Each row was made from one small tree. The marks that hang from a mark follow it in brackets, in the order of their numbers. Every link used is in the known rows. Write each row's tree.
Known rows:
j_339{j_239{j_451{j_206}}}: [-3.89 -7.32  0.01  3.45 -3.60  2.52 -1.31 -0.70 -5.84  1.53  4.37  0.76
 -1.32 -0.18  1.50  0.28  2.63 -1.45 -4.13 -3.13  4.37 -4.88]
j_206{j_339 j_451{j_208{j_196} j_239}}: [-5.46 -4.49  0.57 -7.01  1.57  0.39  3.09 -1.80  2.03 -0.15 -0.76  0.10
  0.61 -0.18  1.40  1.87 -0.96  0.12 -3.75 -5.21  2.53 -2.47]
j_206{j_339 j_451{j_208 j_239}}: [-6.89 -6.10 -1.14 -5.24  0.38  0.32  2.33 -2.20  1.52 -0.23 -0.81 -1.28
  1.08 -1.34  1.48  3.16 -0.15  0.22 -4.99 -5.85  2.38 -2.60]
j_239{j_451}: [-0.89 -2.75 -0.69  1.71 -2.53  0.25 -1.20 -0.72 -2.20  2.70  1.94  2.78
 -0.62  0.27 -0.51  1.11  0.87 -0.82 -2.71 -2.03  0.15 -1.49]
j_206{j_339}: [-3.45 -1.95  0.07  0.14  1.33  0.19  1.49  0.25  0.47  1.68 -1.34 -0.24
  3.16  2.03  0.19  0.58 -0.46  0.08 -1.26 -1.68  0.60 -1.35]
j_563{j_208{j_196 j_451{j_239}}}: [ 0.87  2.62  3.89 -3.29 -1.06  1.59  5.69  1.10  0.93 -0.86  0.20  0.69
 -0.93 -0.52 -1.90 -0.24 -1.60 -2.26  4.30 -2.10  1.30  0.08]
j_206{j_339{j_239} j_451}: [-6.82 -4.48 -1.36 -0.76  0.57  1.18  1.57 -2.36 -3.79  3.62 -0.79  1.29
  1.90  2.84  2.28  3.97  3.13 -0.51 -4.31 -8.01  3.24 -2.16]
j_339{j_206 j_239{j_451{j_208{j_196}}}}: [-5.72 -5.06  1.20 -0.14 -2.13  0.08 -4.70 -3.35 -4.85  3.73  1.36 -0.78
 -2.12  0.68  2.16 -0.79  2.41 -2.43 -3.30 -2.41  2.18 -7.16]
j_196{j_208{j_451}}: [-1.00  1.43 -2.39  0.53  0.17  0.28  3.82 -1.56  1.20 -2.24 -1.78  0.99
 -0.24  2.52 -1.47 -0.22 -1.20 -2.56  5.02 -3.92  1.15 -0.04]
j_451{j_208 j_239}: [-2.02 -4.00  1.00 -2.75 -1.15 -0.07 -0.56 -0.50  2.62 -3.65  0.34 -4.98
 -2.12 -3.78  0.70 -0.45 -1.48  0.48 -1.89  0.26  0.96 -2.83]
j_563{j_208{j_196 j_451}}: [ 1.55  4.43  2.96 -2.68 -0.43 -0.54  4.79  0.62  2.51  1.66 -1.28  2.12
  0.07  0.71 -2.47 -1.07 -0.82 -2.46  7.02 -0.42 -0.63  0.95]
j_339{j_206 j_239}: [-5.06 -3.02  0.18  1.50 -0.64  1.86 -2.93 -1.93 -6.94  1.58  1.06 -2.02
 -0.18  1.73  2.69  0.79  2.79 -1.63 -3.03 -3.18  2.54 -4.58]
j_239{j_339 j_451{j_208}}: [-1.92 -5.54 -0.08  0.60 -3.88 -2.49 -3.42 -2.73  0.10  0.83  1.53  0.34
  0.80 -1.44 -2.57 -1.79  1.08  1.32 -5.83 -0.92  0.92 -4.59]
j_196{j_208{j_451{j_239{j_339}}}}: [-1.17 -1.75 -0.73  0.39 -1.24  2.37  4.63 -1.60 -1.75 -5.67  0.88 -0.32
  0.40  1.91 -2.18 -0.58 -1.74 -0.96 -0.28 -6.40  4.15 -1.81]
j_451{j_206 j_239{j_339}}: [-1.65 -7.95  1.18 -0.48 -2.16  3.86  2.65  0.28 -4.12 -6.14  6.15 -0.84
  1.72 -2.11 -0.28 -1.75 -0.59  1.10 -6.85 -2.31  6.64 -3.52]
j_563{j_208}: [ 0.55  1.71  2.83 -0.81 -1.68 -1.34  0.38 -0.86  3.22  1.58 -1.23 -1.16
 -0.28  0.59 -1.20  0.84 -0.17 -0.60  3.45 -0.77 -2.48  2.27]
j_206{j_339{j_239} j_451{j_208{j_196}}}: [-7.01 -3.83  0.35 -4.07  1.58 -0.69  0.56 -2.92  0.63  3.11 -2.28 -0.24
  0.48  1.55  1.85  1.17  1.40 -0.17 -1.69 -5.17  2.55 -3.82]
j_196{j_208{j_451{j_206{j_339}}}}: [-4.64 -3.07 -2.52  0.45  1.01  1.26  6.20 -0.95  0.89 -2.51 -0.31  1.03
  2.83  2.96 -0.68 -0.83 -1.47 -2.92  4.02 -4.52  3.83 -2.15]
j_451{j_208{j_196} j_239}: [-0.49 -1.92  3.00 -4.74 -0.03  0.35  0.58 -0.29  3.25 -3.49  0.46 -3.56
 -2.82 -2.65  0.53 -1.87 -2.54  0.49 -0.33  0.99  1.28 -2.89]
j_196{j_208{j_451{j_206}}}: [-2.27 -1.70 -2.72  0.35 -0.04  1.28  5.35 -1.04  0.78 -3.87  0.57  1.33
  0.46  1.48 -0.92 -1.10 -1.02 -3.06  4.87 -3.34  3.60 -0.97]
j_196{j_208{j_451{j_206 j_239{j_339}}}}: [-2.31 -4.81 -1.26 -0.05 -1.27  2.92  6.08 -1.23 -2.09 -7.53  3.22  0.23
  1.08  1.31 -1.66 -1.57 -1.66 -1.25 -0.26 -5.59  6.31 -2.84]
j_206{j_339 j_451{j_239}}: [-5.52 -4.83 -0.98 -3.65  0.72  2.58  4.11 -1.01 -2.37  0.32  0.80  1.66
  2.02  1.23  1.57  4.46  0.30 -0.09 -6.36 -7.88  3.31 -1.16]
j_196{j_208}: [-0.31  0.10 -0.56  0.60  0.03 -0.01  0.39 -2.67  1.99 -2.03 -1.64 -0.70
 -1.31  3.97  0.02  0.20 -1.34 -0.66  2.75 -3.59 -0.09  0.93]

Write each row's tree:
[-7.12 -6.58 -0.31  1.33 -2.96 -0.23 -5.59 -3.65 -5.15  3.65  1.34 -1.93
 -1.52 -0.39  2.06  0.51  3.28 -2.23 -4.73 -3.03  1.75 -7.42]
j_339{j_206 j_239{j_451{j_208}}}
[-3.56 -2.47 -0.32 -5.43 -0.14 -1.45 -1.31 -4.15 -2.31 -0.02  0.78  2.50
  2.16  0.51 -0.50 -1.37  1.53 -0.16 -5.00 -2.89  2.73 -3.27]
j_239{j_339{j_206{j_451{j_208{j_196}}}}}
[-5.21 -8.50 -0.12  2.05 -3.45  0.14 -2.53 -1.89 -2.37  1.19  3.12 -1.81
 -2.19 -2.26  1.31 -1.09  2.28 -0.98 -2.57 -1.40  3.37 -6.09]
j_339{j_239{j_451{j_206 j_208}}}
[-2.05 -5.86 -0.93 -0.45 -1.49  3.62  6.28  1.46 -4.65 -5.78  5.19  1.12
  2.71 -3.05 -1.76 -1.92 -0.16 -1.09 -3.46 -2.56  7.31 -4.46]
j_208{j_451{j_206 j_239{j_339}}}
[-0.16 -0.53  3.58 -3.59 -1.13  2.51  7.45  1.48  0.56 -2.65  2.59  1.03
 -0.24 -1.49 -1.23 -1.26 -1.66 -2.83  4.36 -1.34  3.43 -0.98]
j_563{j_208{j_196 j_451{j_206 j_239}}}
[-4.21 -3.16  0.50 -0.69  1.83  2.83  6.49  1.70 -3.21  0.36  1.77  1.96
  2.77  0.93  0.19 -2.61  0.10 -2.65  2.00 -2.00  6.17 -5.44]
j_208{j_196 j_451{j_206{j_339{j_239}}}}
[-0.22  0.07 -0.45 -2.50  1.38  1.84  6.60  2.05 -1.00 -1.69  2.49  3.83
  1.15 -1.33 -0.92 -3.20 -0.97 -2.82  3.80  1.28  4.50 -2.52]
j_208{j_196 j_451{j_206}}
[-3.34 -2.71 -1.42 -0.41 -1.05  2.55  3.28 -2.59 -4.20 -4.97  1.36  0.11
  1.24  2.64 -1.26 -0.17 -0.98 -2.34 -1.49 -6.96  4.70 -3.45]
j_196{j_208{j_451{j_239{j_339{j_206}}}}}
[-2.26  0.33  2.60 -2.78  0.37  0.44  6.99  1.34  2.18  1.09 -0.07  2.37
  3.17  0.93 -1.74 -1.68 -1.34 -2.70  5.92 -0.98  2.01 -0.95]
j_563{j_208{j_196 j_451{j_206{j_339}}}}
[-6.03 -4.46 -1.82  2.06  0.64  2.27  5.36 -1.23 -1.58 -2.11 -0.06 -0.58
  1.72  3.23  0.36 -0.40 -0.20 -2.91  3.25 -6.13  5.30 -3.89]
j_196{j_208{j_451{j_206{j_339{j_239}}}}}
[-0.04 -3.42  3.38 -4.23 -0.78  0.00 -0.11 -1.01  1.56 -4.95  1.40 -2.99
 -0.68 -1.85 -1.13 -3.44 -2.24  2.12 -4.01  0.07  3.04 -4.08]
j_451{j_208{j_196} j_239{j_339}}
[-0.86 -1.94  1.02 -1.85 -1.87 -1.76 -2.10 -1.40  2.24  2.29  0.36  1.25
 -1.97 -1.14 -0.63 -1.54 -0.47 -0.54 -0.57  0.91 -0.45 -3.17]
j_239{j_451{j_208{j_196}}}
[-4.76 -6.89  0.55 -2.09 -0.59 -0.43  0.58 -0.96  1.81  1.85  1.83  1.40
  1.40 -0.62  0.23 -2.41 -0.91 -1.07 -1.87  0.17  2.37 -5.49]
j_239{j_451{j_206{j_339} j_208{j_196}}}
[-1.67 -7.50 -0.39  1.71 -3.85  1.30 -0.19 -1.25 -4.55 -0.49  5.67  3.77
  2.38 -0.11 -1.77 -1.78  1.53  0.47 -6.46 -2.27  4.43 -3.92]
j_239{j_339 j_451{j_206}}
[-6.96 -6.82  0.33  2.10 -1.59 -0.57 -2.23 -1.80 -1.19  4.01 -0.71 -2.31
  0.62  0.96  1.13  0.59  1.65 -0.25 -3.83 -3.69  1.51 -6.09]
j_206{j_339{j_239{j_451{j_208}}}}
[-4.79 -1.18 -1.06 -6.59  1.10 -1.24 -0.95 -3.61 -0.69  1.66 -0.50  1.98
  0.02 -0.12  1.77  0.55  1.28 -1.87 -1.38 -2.23  0.86 -2.36]
j_339{j_206{j_451{j_208{j_196}}}}
[-1.32 -0.90 -1.45 -0.16 -0.47  2.38  5.08 -0.84 -0.26 -4.64 -0.17 -0.40
 -1.27  1.41 -0.77  0.92 -2.05 -2.18  2.58 -5.54  2.77 -0.98]
j_196{j_208{j_451{j_239}}}
[-1.80 -2.48  1.56 -1.61 -2.41  2.14  6.33  1.13  0.13 -2.56  2.75 -0.47
  0.42 -2.66 -1.42  0.48 -0.68 -2.74  2.90 -2.27  3.05 -0.85]
j_563{j_208{j_451{j_206 j_239}}}
[-2.55 -4.41  3.02 -4.82 -0.43  0.55 -1.09 -1.98 -1.20 -4.13  1.84 -2.75
  0.34 -1.29 -0.08 -3.12 -1.26  0.65 -5.11 -0.67  3.54 -5.84]
j_451{j_208{j_196} j_239{j_339{j_206}}}
[-2.07 -4.48 -0.97 -3.25 -1.77  2.33  2.19 -1.99 -4.17 -2.49  2.95  2.42
  0.86 -0.30 -0.13  2.54  1.14  0.98 -7.78 -6.81  4.10 -0.59]
j_206{j_451{j_239{j_339}}}
[-5.62 -5.99  0.36  3.30 -1.25  1.51 -0.94 -0.91 -4.44  4.42  0.62 -0.08
  1.42  2.96  1.18  1.59  1.92 -0.52 -4.70 -5.45  2.20 -4.67]
j_206{j_339{j_239{j_451}}}
[-5.96 -6.29  2.37 -2.16  1.35 -0.01  0.91 -0.72  1.98 -0.26  0.32 -3.32
  1.13 -0.49  1.97 -3.66 -0.25 -0.26  0.51  0.42  4.26 -6.21]
j_451{j_206{j_339{j_239}} j_208{j_196}}
[-1.65 -0.12 -0.69 -6.16  1.04 -1.93  0.67 -2.69  3.22  0.85 -1.32  1.74
 -1.52 -0.65  0.53  0.22  0.20 -0.43  0.22 -1.37  0.58 -0.26]
j_206{j_451{j_208{j_196}}}
[-5.25 -6.03 -1.23 -0.98  0.68  3.85  7.88  2.29 -3.06 -3.29  3.10  0.44
  3.43 -2.04 -0.07 -0.13 -0.92 -2.40 -1.77 -3.11  6.28 -4.58]
j_208{j_451{j_206{j_339} j_239}}
[-0.37 -3.69  1.19 -2.63 -0.31  4.01  7.14  1.92 -4.17 -5.47  5.21  2.79
  2.12 -2.06 -1.81 -3.66 -1.37 -1.12 -1.78 -1.34  7.90 -4.56]
j_208{j_196 j_451{j_206 j_239{j_339}}}
[-6.21 -4.91 -1.62 -5.55 -0.43  0.65 -0.76 -3.33 -2.41 -0.98  1.18 -0.40
 -0.47 -2.23  2.47  2.64  1.25 -1.91 -5.10 -4.71  2.41 -3.33]
j_339{j_206{j_451{j_208 j_239}}}
[-1.50 -7.12  3.24 -4.43 -1.02  1.45  1.83 -0.63  1.05 -6.75  4.34 -2.48
  0.30 -3.21 -0.40 -4.83 -1.97  1.38 -3.76  0.86  6.00 -5.27]
j_451{j_206 j_208{j_196} j_239{j_339}}
[-5.16 -3.41 -0.18 -7.32  0.46  0.80 -0.01 -3.05 -2.07 -1.00  1.15  0.57
 -0.94 -1.01  2.36  1.51  0.52 -1.81 -4.08 -3.63  2.73 -3.50]
j_339{j_206{j_451{j_208{j_196} j_239}}}
[-4.01 -6.89  1.28  0.25 -2.55  0.55 -1.79 -1.58 -1.96  1.27  3.00 -0.78
 -2.57 -1.29  1.52 -2.16  1.60 -1.14 -1.49 -0.84  3.87 -6.28]
j_339{j_239{j_451{j_206 j_208{j_196}}}}
[-3.98 -6.18  1.21 -2.92 -1.59  0.18 -2.37 -2.54 -1.69 -4.29  1.97 -4.25
  0.83 -2.45 -0.17 -1.80 -0.16  0.59 -6.62 -1.56  3.01 -5.62]
j_451{j_208 j_239{j_339{j_206}}}
[-3.04 -3.29 -1.06 -0.96 -1.08  2.86  3.45  0.06 -6.40 -3.35  2.96  0.94
  2.75 -1.37 -1.41 -0.46  0.40 -1.65 -4.63 -3.95  5.22 -4.75]
j_208{j_451{j_239{j_339{j_206}}}}
[-2.88 -1.64 -0.32 -2.38  2.51  1.93  7.52  2.22 -0.94 -0.43  1.30  3.54
  3.75  0.43 -0.57 -2.84 -1.33 -2.61  2.97 -0.43  4.94 -3.65]
j_208{j_196 j_451{j_206{j_339}}}
